Each row was made from one walk, in order. Every step used is in the known rows, and no mark comes twice. Write each row's walk.
In the rows, 128 means zero.
Known rows
lage, lanag, bugi, ribu: [144 169 115 102  91  79 175 104 173 140 125 132 160 146 120 110 149 118
 137 125 159 105  76 112 147 103 113]
burutu, zaperid: [123 128 122 141 124 150 114 126  92 127 136 145 103 162 139 121 122 121
 115 134 130 123 141 143 127 132 126]
ribu, bugi, lanag: [140 161 144 110 111 120  70 124 124 119 130 121  81 111 133  89 153 120
 151 107 164 129 117 136 139 137 105]
burutu, bugi: [132 131 133 123 125 177 184 124 116 146 122  72 128 126 141 127 138 116
  95 108 116 129 107 128 149 118 149]
zaperid, burutu, bugi, sode: [142 112 170 116 151 221 162 123 146 114 125 134 133 104 118  71 156 118
 109 110 104 136  95 138 135 149 134]
forid, bugi, sode: [146 146 154 117 111  97 153 121 167 113 123 126 165  99 120  56 146 113
 133 106 129 117  91 119 140 135 105]
danatu, lage, lanag: [134 128 131 102 126 102 152 118 202 157 148 101 146 179 101 140 126 137
 106 155 122 154 100  97 143 132  43]
ribu, bugi, lanag, lage, forid: [161 145 144  99  89 112 167 119 187 132 147 149 102 150 117  85 157 129
 126 128 168 140  97  87 148 143  47]
lanag, lage, forid, bugi: [161 129 131 108  70  66 221 114 175 140 142  98 166 147 134  83 144 119
 130 126 174 117  99  93 148 127  59]
danatu, lage, sode, bugi: [155 126 122 119  92  24 198 111 171 153 142  68 142 167  98 125 142 119
 165 131 113 114  97 109 167  94  47]
sode, bugi: [142 134 129 134  99  82 161 116 133 132 134  90 148 122 134 108 142 118
 158 111 120 103 121 133 147 110 109]
lanag, bugi, sode, lage: [154 155 129 113  77  40 161 122 182 116 121 142 175 131 114  78 154 119
 146 113 121 140  84  88 128 137  62]
burutu, zaperid, buzab: [114 123 119 147 131 234 127 111 113 117 126 156  84 154 151 126 127 122
 106 125 138 137 151 151 122 143 113]
buzab, zaperid, burutu: [134  64 138 126 149 212  98 132  93 111 138 154 111 112 130 115 131 142
 168 123 161 131 166 165  94 155 139]
buzab, zaperid, burutu, bugi, sode, lage, lanag: [144 139 143 101 108 138 159 119 205 120 145 114 145 143 107  95 157 133
 113 106 120 173  96  94 119 148  34]
ribu, bugi: [133 146 131 125 113 127  89 130 112 151 122 122  99 137 140 115 134 117
 115 100 148  99 128 141 139 118 125]
forid, lage: [146 146 103 108 115  81 176 121 143 120 131 152 131 118 114 138 138 128
 111 122 129 137 131 101 124 119  79]
lanag, bugi, ribu: [145 155 113 111  97  79 165 109 132 131 113 146 156 130 126 110 146 114
 149 119 166  90  88 125 143 101 147]
ribu, bugi, lanag, lage, sode: [163 158 115  95  91  64 161 116 174 128 135 139  74 149  89 112 164 124
 145 130 149 144  96  88 156 107  40]
zaperid, burutu: [133  79 143 126 150 195 111 125 107 112 139 147 121 128 129 116 138 135
 147 145 148 132 148 160 107 152 128]
bugi, lanag, lage, sode: [161 148 112  96  99  65 181 115 182 117 139 143  89 146  83 118 160 130
 151 145 140 159  96  81 150 112  41]
danatu, lage, lanag, bugi: [148 132 124  98  84  88 188 116 195 172 139  85 170 173 121 110 130 126
 136 153 135 125  82 104 150 129  73]
danatu, lage: [137  99 125 114 137  96 140 125 140 148 130 120 144 160 106 142 120 132
 127 151 134 132 118 116 140 129  85]
bugi, lanag, lage: [157 137 116  98 112 107 150 117 147 101 131 173 104 112 106 102 161 133
 146 141 162 154 113  96 136 135  74]
lage, sode: [138 141 121 120 111  81 164 124 168 138 136 106 109 158 100 139 134 126
 136 135 112 138 107 107 143 107  85]
buzab, zaperid: [129 110 120 128 127 148 111 137 111 126 127 135 116 108 129 128 119 136
 152 100 146 127 151 134 111 131 141]
sode, bugi, ribu: [143 156 118 123 108  58 159 103 130 118 122 132 150 122 118 116 154 114
 153 102 150  90 101 128 150  89 121]
bugi, ribu: [132 152 118 118 131  94 132 113 125 115 118 164 135 127 114 132 143 122
 129 116 157 109 107 124 135 104 138]
sode, bugi, lanag, lage, danatu: [161 129  90 100  93  37 194 126 139 111 138 180 114 145  90  76 156 124
 134 123 151 116  88  90 137 150  65]
burutu, bugi, lanag, lage: [159 139 120  95 111 140 185 114 139 112 127 138 104 111 115 102 167 125
 126 128 153 155 100  97 150 129  87]

Which walk is each row?
[140 172 136 105 100  66 147 118 230 120 142 129 158 154 100 102 151 132
 107 122 107 172  84  74 127 139  17] -> bugi, sode, lage, lanag
[162 142 158 106  92  88 202 117 207 119 134 143 168 121 112  44 154 116
 123 114 139 124  76  89 148 140  62] -> lanag, lage, forid, bugi, sode
[146 118 119 109 119  56 174 122 177 155 138 100 121 183  82 150 128 130
 135 153 117 142 100  97 152 107  53] -> danatu, lage, sode
[156 151 153 112  67  58 197 122 222 132 143 126 174 162 117  73 148 124
 132 119 126 143  74  73 136 150  41] -> lanag, bugi, sode, lage, forid
[153 159 138 112  89  53 151 111 165 111 145  81 107 118 110  91 163 120
 190 121 134 139  99 116 155 117  66] -> lage, sode, bugi, lanag
[149 145 152 115 105 123 159 124 176 126 119 148 160 109 119  58 145 116
 142 118 112 115  80 118 141 140 127] -> lanag, bugi, sode
[140 156 159 120 126 137  95 129 157 128 118 161 114 113 117  69 147 114
 113  93 119 111  98 128 141 133 115] -> ribu, bugi, sode
[162 104 124  93 121 185 168 117 119 103 132 152  94 101 116  94 167 133
 149 123 173 156 122 116 130 142  94] -> buzab, zaperid, burutu, bugi, lanag, lage
[165 115 118  92 108 135 194 116 156 116 141 128  81 135  90 110 166 132
 157 129 152 160 107 101 141 121  58] -> buzab, zaperid, burutu, bugi, lanag, lage, sode
[144 152 132 118 104  51 135 124 176 102 124 156 157 129 104  96 152 126
 129 110 115 155  98  87 120 139  55] -> bugi, sode, lage
[148 160 114 104  58  55 184 115 199 152 138  87 174 165 131 105 143 123
 141 134 136 137  85  92 136 127  58] -> sode, lage, lanag, bugi
[143 108 151 107 135 213 127 123 104 103 137  96  92  92 135  91 158 128
 161 111 161 154 126 150 125 155 131] -> buzab, zaperid, burutu, bugi, lanag
[147 165 135 117  94  52 110 126 165 117 120 151 138 136 112  88 156 118
 120  92 126 136  98  96 127 132  53] -> ribu, bugi, sode, lage
[154 142 134 116  57  21 198 117 176 136 144  67 183 157 141  90 141 118
 139 114 167 126 100  91 137 131  43] -> sode, lage, forid, bugi
[151 158 158 115  81  67 155 125 211 133 142 134 144 163 116  81 150 123
 111 103 130 140  86  79 135 146  33] -> ribu, bugi, sode, lage, forid
[156 158 148 102  67  34 158 114 175 108 148  76 148 127 134  70 159 121
 170 119 181 150  95  96 137 149  39] -> sode, lage, forid, bugi, lanag
[167 151 111  93  82  37 198 110 180 119 139 117 107 141  91 103 164 123
 159 139 156 148  91  82 155 107  35] -> forid, bugi, lanag, lage, sode
[156 136  92  96  99  60 158 134 127 121 132 197  89 153  94  80 152 123
 113 118 164 113  92  94 133 153  73] -> ribu, bugi, lanag, lage, danatu
[160 162 102 109  91  21 204  96 160 122 126 142 135 143  91 121 167 115
 155 112 150 100  85 100 163  71  74] -> lanag, lage, sode, bugi, ribu
[158 145 137 104  95  36 158 109 172 121 146  77 114 135  99  98 159 122
 190 132 137 141  93 109 161 118  44] -> danatu, lage, sode, bugi, lanag
[149 165 114 118  97  29 182 100 154 124 127 118 138 141 101 124 158 113
 159 106 141  96  88 115 160  76  94] -> lage, sode, bugi, ribu
[142 155 115 113 104  53 159 106 123 118 118 123 162 121 128 108 147 111
 142 106 183  92 100 126 142  97 124] -> forid, bugi, ribu
[147 150 140 107  96  78 127 116 133 104 135  85 132  97 137  76 153 118
 174 121 175 135 110 127 138 140  96] -> forid, bugi, lanag
[149 149 156 116  88  68 175 125 219 121 145 137 159 159 110  87 147 129
 118 118 121 155  86  73 130 151  35] -> bugi, sode, lage, forid
[164 141 109 117  77  37 218 108 173 137 138 104 130 149 101 114 158 119
 160 123 119 117 100  98 164  88  51] -> lanag, lage, sode, bugi
[142 103 166 116 150 232 152 128 138 112 124 137 126  94 118  71 152 122
 121  96 114 136 106 141 126 150 141] -> buzab, zaperid, burutu, bugi, sode
